Each row was made from one small tree. Brackets hold a mark, then the marks that hang from it, in alphabetical order. Every link used is in the known rows. Write each row's tree.
Known rows:
{misol gake}: [-0.77  1.14  1.47  0.93  1.79  0.16  0.41  2.79  1.59 -0.06 -1.31 -0.11
 -0.68 -0.84 -0.19 -0.75 -0.13 -1.98  4.28  0.06  0.35  1.52 -2.06 -3.71]
{kinom {vulos bepiv tagul} zagafe}: [ 0.47 -1.91 -0.32 -1.01  0.47 -0.17 -0.96  0.12 -3.96  0.33 -1.38 -0.14
  0.35  1.29  0.46  2.22 -0.13 -1.05 -0.83  0.01 -0.76 -0.85 -0.34  1.00]
{bepiv misol}: [ 0.02  0.77  2.31 -0.22  4.08 -0.28  0.03 -0.27 -0.98 -2.05 -0.52 -0.28
 -0.50 -0.07 -0.81 -0.65 -0.21 -2.51  0.79  1.49  0.42 -0.67  0.38  2.61]
{tagul {vulos bepiv {kinom zagafe}}}: [ 1.05 -0.03 -0.48 -0.18  2.50  0.12  0.25 -1.35 -0.76 -2.21  0.17  0.27
  0.86 -0.83  0.38 -1.64 -0.01  2.00 -1.44  0.51 -0.24  0.40 -1.05  0.24]
{zagafe gake {kinom vulos}}: [ 0.07  0.52 -2.91  1.12 -5.44  1.68 -0.87  1.71  4.76  0.11  0.17 -0.81
 -1.12  4.25 -0.35 -0.46 -0.05  0.70  5.43  0.85 -0.53 -1.13  0.99  0.94]
{kinom {vulos bepiv tagul}}: [-0.73  0.19 -0.39  0.55  1.83 -0.57 -0.69  1.15 -4.84 -1.08 -2.69 -0.45
 -0.31  2.93  0.06  1.81 -0.28 -2.00 -0.89 -0.25 -0.97  0.79  0.65 -1.47]
{tagul {vulos bepiv kinom}}: [ 0.48  1.03 -0.52  0.65  3.17 -0.14  0.38 -0.86 -1.29 -2.88 -0.58  0.12
  0.53  0.03  0.18 -1.90 -0.09  1.45 -1.60  0.36 -0.37  1.25 -0.60 -0.99]
{tagul {vulos {bepiv misol} {kinom zagafe}}}: [ 1.02 -0.69  0.12  0.11  3.67 -1.09  0.44 -1.46 -1.03 -2.95  0.51  0.19
  1.00 -1.53  0.16 -1.62 -0.22  1.44 -2.49  0.79 -0.11 -0.45 -0.69  2.46]
{gake zagafe}: [-0.93  1.65  0.05 -1.64  3.92  1.75 -1.23 -1.06 -0.36  1.33 -0.42 -0.07
 -0.09 -1.27 -0.21 -0.24 -0.08 -3.65  0.16  0.08  0.33  2.12 -0.21 -3.02]
{dozepen zonogi}: [-1.46  2.35  0.52 -2.96  0.23  1.42 -0.01  3.24 -3.18 -1.03 -0.86 -0.18
 -0.89  1.47  0.19 -1.35  0.11 -0.61  4.80  0.91  0.36  0.54  0.33 -2.67]
{misol {dozepen zonogi} {gake {zagafe kinom}}}: [-2.47 -0.13 -0.18 -1.43 -4.84  2.25  0.27  0.82  4.07  1.27 -0.36  0.08
  0.30  1.09  0.60 -1.30 -0.30 -2.90  0.41 -1.16  0.19  0.96 -1.35 -6.08]
{bepiv {misol {gake zagafe}}}: [-1.08 -0.28  2.02  0.56  4.98 -1.98  0.15  1.23  0.64 -0.95 -0.02 -0.28
 -0.08 -2.78 -0.67 -0.34 -0.63 -4.03  0.42  0.46  0.65  0.14 -0.74  0.87]
{vulos bepiv {kinom zagafe}}: [ 0.94 -0.87  0.70  1.84  0.76  0.89 -0.19 -2.49 -2.07  0.10  1.61  0.54
  0.81 -1.61  0.50  0.04  0.94  2.00 -3.52 -0.25  0.03 -0.31  0.02 -0.44]
{misol {dozepen zonogi} gake}: [-1.96  0.37  1.54 -1.52 -4.14  2.28  0.84  2.29  1.89 -0.47 -1.71  0.06
 -0.59  2.49  0.72 -1.50 -0.17 -1.48  3.21 -0.54  0.15  0.71 -1.82 -6.29]
{gake {zagafe kinom}}: [-0.58  1.49 -1.29 -0.63  0.90  2.23 -1.22 -2.26  2.56  2.07  0.54 -0.08
  0.48 -0.62 -0.48 -0.56  0.01 -3.41 -1.18  0.01  0.16  1.48  0.34 -1.65]
{vulos {bepiv misol} {kinom zagafe} tagul}: [ 0.01 -2.87  0.21  2.51 -0.63 -1.56 -0.10 -1.62 -2.86  0.10 -0.04  0.60
  1.61 -2.76  0.38  1.43  1.56  1.38 -7.22 -0.66  0.32 -1.06  1.58  4.35]
{vulos bepiv {kinom {zagafe gake}} tagul}: [-0.13 -2.27 -1.96  2.29 -4.50  0.09 -0.58 -0.43 -0.58  1.01 -0.83  0.57
  1.14 -1.65  0.81  1.23  2.05  3.29 -3.78 -0.96  0.09 -0.52  1.25  1.40]
{tagul {vulos kinom}}: [ 0.55  1.78  0.82 -0.28  3.23  0.74  0.38  0.68 -1.61 -1.64  0.09  0.00
 -0.23  0.79  0.23 -2.05 -0.05  1.92  1.15  0.74  0.25  2.01 -0.61  0.11]
{gake {zagafe {kinom vulos}}}: [-0.66  1.16 -0.92 -0.45  1.88  1.60 -1.30 -1.21  0.54  1.96  0.90 -0.38
  0.11  0.70 -0.36  0.24 -0.52 -3.69 -0.97 -0.09 -0.11  1.54  0.46 -1.46]
{gake {zagafe {kinom {vulos tagul}}}}: [-0.92  0.78 -1.39 -0.39  0.67  1.21 -1.40 -0.90  0.29  2.38  0.17 -0.31
  0.32  0.67 -0.29  0.67 -0.21 -3.61 -1.77 -0.36 -0.09  1.67  0.82 -0.84]
{gake {zagafe {kinom {vulos bepiv}}}}: [-0.70  0.79 -1.60 -0.06  1.81  1.09 -1.29 -1.99  0.62  1.42  0.62 -0.32
  0.49  0.26 -0.36  0.29 -0.53 -3.83 -2.32 -0.30 -0.40  1.19  0.48 -1.90]
{bepiv vulos}: [ 1.14  3.05  0.12 -2.34  0.01  1.00  0.73 -0.69  1.46  0.99  0.90  0.14
 -1.06  0.43 -0.42 -0.70 -0.67  1.62  4.22  0.13 -0.02  0.55 -0.58 -2.98]
{bepiv misol vulos}: [ 1.11  1.63  1.32 -1.83  2.34 -1.51  1.18 -0.88  1.07 -0.62  1.72 -0.02
 -0.81 -0.90 -0.92 -0.55 -1.10  0.56  1.97  0.69  0.26 -1.23  0.19  1.63]
{vulos bepiv}: [-0.09  1.24 -0.78  0.48  1.94  1.00 -0.35 -2.25 -0.16 -2.16 -2.31  0.05
  0.31  0.03 -0.35 -0.55  0.18 -1.89 -0.92  0.37 -0.72  0.04 -0.37 -3.45]

Which tree is each row?
[ 1.16  0.62  2.67 -0.73 -1.21 -0.03  1.55 -2.48  0.73  0.28  3.15  0.33
 -0.68  0.92 -0.15 -0.68 -0.60  2.83 -1.37 -0.24  0.44 -0.96  0.78  1.09] => {bepiv {misol dozepen} {vulos kinom}}
[-0.07  0.51 -1.80  1.61 -2.34  0.92 -0.54 -0.95  0.57  0.26 -1.09 -0.39
  0.31  3.33 -0.45  0.61  0.02 -1.54 -1.74  0.02 -0.86  0.02  1.09  0.42] => {zagafe {kinom {vulos bepiv tagul}}}
[ 0.21 -2.58 -2.19 -0.82 -2.77 -0.32 -1.25  1.58 -1.10  0.04 -1.53 -0.32
 -0.08  1.43  0.58  2.09  0.13  0.46  2.10  0.16 -0.80 -1.88 -0.06  1.49] => {kinom {vulos bepiv tagul} {zagafe gake}}
[ 0.55  0.93  1.54 -0.56  2.11 -2.95  1.71  1.15  2.55 -0.40  1.77 -0.04
 -0.74 -2.36 -0.83 -0.55 -1.36  0.17  3.05  0.11  0.40 -0.91 -1.05  0.41] => {bepiv {misol gake} vulos}
[-1.01 -0.89  0.29  1.44  2.82 -2.50 -0.19  1.97 -4.33 -1.77 -2.30 -0.55
 -0.16  1.55 -0.15  1.89 -0.62 -2.71 -1.52 -0.30 -0.75  0.14  0.45  0.14] => {kinom {vulos {bepiv {misol gake}} tagul}}
[ 0.04  0.41 -0.85 -0.29  4.38 -1.85  0.61 -0.31  1.05 -4.44 -2.08 -0.18
  0.70 -0.99 -0.42 -2.01 -0.88 -1.42 -0.23  0.94 -0.57 -0.02 -1.54 -0.22] => {tagul {vulos {bepiv {misol gake}}}}
[-2.64 -0.04  0.71 -2.13 -2.80  1.87  0.24  1.71  2.06  0.75 -0.96  0.08
 -0.09  0.65  0.77 -1.09 -0.37 -3.00  1.29 -1.13  0.28  1.42 -1.74 -7.08] => {misol {dozepen zonogi} {gake zagafe}}
[-0.11  0.17  0.57 -0.41  0.06 -3.50  1.58  1.77  2.04  0.41  0.24  0.08
 -0.34 -2.47 -0.68  0.38 -0.74  0.34  1.52 -0.45  0.45 -0.55 -0.31  1.47] => {bepiv {misol gake} {vulos tagul}}
[ 0.86 -1.17  0.09 -1.92 -0.68  1.15 -1.13  2.40 -1.05  0.47  0.62 -0.57
 -1.30  2.40  0.43  0.98 -0.45  0.70  6.31  1.10 -0.27 -1.51 -0.82  1.36] => {kinom vulos {zagafe gake}}
[ 0.81 -1.85 -1.21 -1.03 -0.64  0.22 -1.11  0.86 -0.78 -0.81  0.02 -0.46
 -0.49  1.60  0.43  1.14 -0.53  0.31  3.64  0.73 -0.86 -2.25 -0.80  0.36] => {kinom {vulos bepiv} {zagafe gake}}
[ 0.61 -1.18  1.00 -1.90  0.39  0.76 -0.99  1.69 -4.40  1.55 -0.81 -0.22
 -0.43  2.08  0.50  2.13 -0.08 -0.67  1.79  0.43 -0.16 -0.12 -0.35  2.09] => {kinom {vulos tagul} zagafe}
[ 1.71  1.27  0.22 -1.30 -2.41  0.93  0.74 -0.12  1.51  2.43  3.46  0.38
 -0.98 -0.73  0.24 -0.40 -0.03  5.12  3.80 -0.22  0.47 -0.20 -0.17 -0.64] => {bepiv {vulos {kinom {zagafe gake}}}}
[-0.34  0.07 -3.52  1.29 -7.00  1.28 -0.95  2.16  4.46  0.62 -0.86 -0.72
 -0.85  4.26 -0.23  0.21  0.36  0.83  4.28  0.48 -0.50 -0.87  1.49  1.70] => {zagafe gake {kinom {vulos tagul}}}
[ 0.06 -1.85 -0.65  2.11 -2.32  0.21 -0.40 -1.48 -2.62  1.22 -0.65  0.73
  1.43 -1.80  0.73  1.32  1.86  2.21 -5.71 -1.05  0.12  0.20  1.09  1.12] => {vulos bepiv {kinom zagafe} tagul}
[-0.42 -0.41 -4.53  1.91 -6.89  0.67 -0.95  1.10  4.70 -0.22 -1.34 -0.64
 -0.30  3.68 -0.26  0.34  0.38  0.56  2.44  0.21 -0.91 -1.42  1.50  1.01] => {zagafe gake {kinom {vulos bepiv tagul}}}
[ 0.44  0.36  0.68 -2.33 -3.21 -0.30  1.16 -2.17  2.13  0.18 -0.36  0.26
 -0.25  1.13 -0.37  0.12 -0.45  0.68 -1.08 -0.22  0.07 -1.16  0.74  1.23] => {bepiv {misol dozepen} {vulos tagul}}
[ 0.64  0.48  1.37  0.15 -0.03 -2.25  1.28  0.13 -1.12  1.05  2.18  0.29
 -0.39 -1.39 -0.36  0.50 -0.03  2.90 -1.31 -0.43  0.74 -0.30  1.66  3.65] => {bepiv misol {vulos kinom tagul}}
[-0.01 -1.24 -0.02  1.06 -4.49  1.35 -0.63  1.66 -0.98  2.76  0.10  0.45
  0.00 -0.47  0.84  1.02  2.09  3.74  0.10 -0.42  0.93  0.56  1.24  2.96] => {vulos {kinom {zagafe gake}} tagul}
[-0.82 -1.35  0.11  3.63  0.35 -1.87  0.11 -0.98 -3.43 -0.93 -1.05  0.37
  1.15 -1.58  0.09  1.09  1.44  0.80 -7.29 -0.91  0.17  0.17  2.27  2.58] => {vulos {bepiv misol} kinom tagul}
[-1.56 -0.09  1.19 -0.56 -1.62  2.45 -0.01 -0.59  3.97  1.16 -1.34  0.13
 -0.03  0.50  0.43 -0.74 -0.30 -3.58  0.03 -1.11  0.13  1.81 -2.23 -6.57] => {misol dozepen {gake zagafe}}
[-0.30  0.22 -1.17 -0.62  5.09 -1.96  0.31 -0.65  1.10 -3.83 -1.73 -0.17
  0.94 -1.82 -0.35 -1.83 -0.99 -2.26 -1.19  0.64 -0.50  0.31 -1.53 -0.58] => {tagul {vulos {bepiv {misol {gake zagafe}}}}}
[ 0.55  0.96  0.37 -1.61  0.26 -2.07  1.02 -0.17  0.66  0.15  0.17  0.11
 -0.39 -1.03 -0.75  0.38 -0.44  0.73  0.57  0.20  0.33 -0.85  0.89  2.76] => {bepiv misol {vulos tagul}}
[-1.00 -0.93  1.65  0.44  0.28  0.14  0.30 -1.22  3.52 -0.53 -0.04 -0.13
  0.30 -0.24 -0.42 -0.77 -0.50 -3.95 -1.81  0.03  0.35 -0.47 -0.62  0.01] => {bepiv {misol dozepen {gake {zagafe kinom}}}}
[ 0.85 -0.37  1.29  0.78 -1.50  2.14 -0.42  0.80 -0.50  1.64  2.27  0.26
 -0.61 -0.36  0.62 -0.31  1.16  3.54  2.35  0.37  0.85  0.00  0.18  1.33] => {vulos {kinom {zagafe gake}}}
[ 1.17  0.79  0.84 -1.04  2.53  0.95  0.24  0.18 -1.16 -0.93  0.74  0.16
  0.07 -0.04  0.43 -1.81  0.00  2.36  1.28  0.90  0.35  1.12 -1.10  1.35] => {tagul {vulos {kinom zagafe}}}
[ 0.62  0.42  2.57  1.17  1.89 -3.21  1.99  1.46  0.66  0.47  3.78  0.14
 -0.74 -2.78 -0.45 -0.39 -0.91  2.39  1.13 -0.50  0.82 -0.40 -0.27  1.26] => {bepiv {misol gake} {vulos kinom}}
[-0.54 -0.30  0.20  1.75  3.48 -1.79  0.33 -0.98  0.60 -3.16 -1.59 -0.09
  0.58 -1.90 -0.64 -0.46 -0.27 -2.97 -1.71  0.32 -0.42 -0.96 -0.68 -1.14] => {vulos {bepiv {misol gake}}}
[-1.35  0.02 -0.65  1.58  1.73 -0.69 -0.24  1.25  2.42  1.00  0.03 -0.27
  0.31 -1.66 -0.24  0.01 -0.71 -3.76  0.18 -0.85 -0.13  1.45 -1.49 -3.88] => {misol {gake {zagafe {kinom {vulos bepiv}}}}}
[ 0.18 -0.82  1.26  0.87 -2.32  1.41 -0.44  0.66 -3.06  2.98  0.13  0.57
  0.31 -0.56  0.78  1.09  1.88  2.73 -1.88 -0.50  0.98  1.22  1.04  2.71] => {vulos {kinom zagafe} tagul}
[ 0.40 -2.59  0.28 -0.78  1.38 -1.30 -0.76  0.03 -4.29 -0.46 -0.96 -0.21
  0.47  0.62  0.20  2.36 -0.33 -1.54 -1.82  0.32 -0.61 -1.71  0.01  3.30] => {kinom {vulos {bepiv misol} tagul} zagafe}
[ 0.71  1.99  0.17 -0.42 -2.18  0.27  0.85  0.33 -0.77  2.66  1.26  0.45
 -0.67 -0.12  0.14  0.40  0.39  4.08  0.73 -0.99  0.44  1.45  0.92 -0.94] => {bepiv {vulos kinom tagul}}
[ 0.69 -1.32 -0.53  1.98 -1.39  0.83 -0.40 -1.47 -0.04 -0.13  1.47  0.40
  0.49 -1.52  0.59 -0.10  1.11  3.07 -1.53 -0.18  0.00 -1.04  0.19 -0.08] => {vulos bepiv {kinom {zagafe gake}}}
[ 1.79  0.11  2.35 -0.86  1.41 -1.56  1.27 -1.00 -0.31  0.96  4.43  0.32
 -0.46 -2.12 -0.33 -0.21 -0.57  3.21  0.35  0.28  0.78 -1.49  0.47  3.73] => {bepiv misol {vulos {kinom zagafe}}}
[ 1.28  0.96  0.20 -1.22 -3.00  0.47  0.71 -0.16 -0.29  3.35  2.01  0.63
 -0.33 -0.91  0.35  0.62  0.50  4.57  0.84 -0.83  0.55  0.63  0.43  0.24] => {bepiv {vulos {kinom zagafe} tagul}}
[-0.16 -0.18  0.31  0.41  1.29  0.53  0.02 -3.74  0.63 -3.29 -2.02  0.04
  0.62  0.67 -0.43 -0.66 -0.06 -2.67 -3.50  0.50 -0.68 -1.37  0.08 -1.19] => {vulos {bepiv {misol dozepen}}}
[ 0.03  0.56  0.99 -1.02  3.16 -3.17  1.29  0.70  2.59  0.44  2.27 -0.04
 -0.42 -3.59 -0.78 -0.26 -1.50 -0.89  1.76 -0.30  0.47 -0.50 -0.97 -0.15] => {bepiv {misol {gake zagafe}} vulos}
[-0.80 -0.39 -0.69  3.30 -1.26 -0.13 -0.19 -0.79 -3.20  0.25 -1.65  0.49
  0.96 -0.63  0.43  1.03  1.73  1.47 -5.81 -1.29 -0.04  1.42  1.74 -0.54] => {vulos bepiv kinom tagul}
[ 0.96 -0.35 -1.39 -0.10  0.97  0.05  0.11 -0.66  0.57 -2.34  0.05  0.16
  0.65 -0.76  0.46 -1.73  0.10  2.65 -0.05  0.61 -0.27 -0.11 -0.95  0.45] => {tagul {vulos bepiv {kinom {zagafe gake}}}}
[-0.07  0.01 -1.41  1.81 -1.58  0.06 -0.41 -1.03  0.51 -0.35 -0.76 -0.45
  0.43  2.87 -0.61  0.60 -0.12 -1.99 -2.42  0.19 -0.75 -0.58  1.40  2.02] => {zagafe {kinom {vulos {bepiv misol} tagul}}}
[ 0.29 -1.84 -0.85 -1.71 -2.74  0.60 -1.26  3.09 -1.39  1.22 -0.92 -0.43
 -0.87  2.26  0.62  1.92  0.15  0.84  4.76  0.56 -0.20 -1.15 -0.11  2.51] => {kinom {vulos tagul} {zagafe gake}}
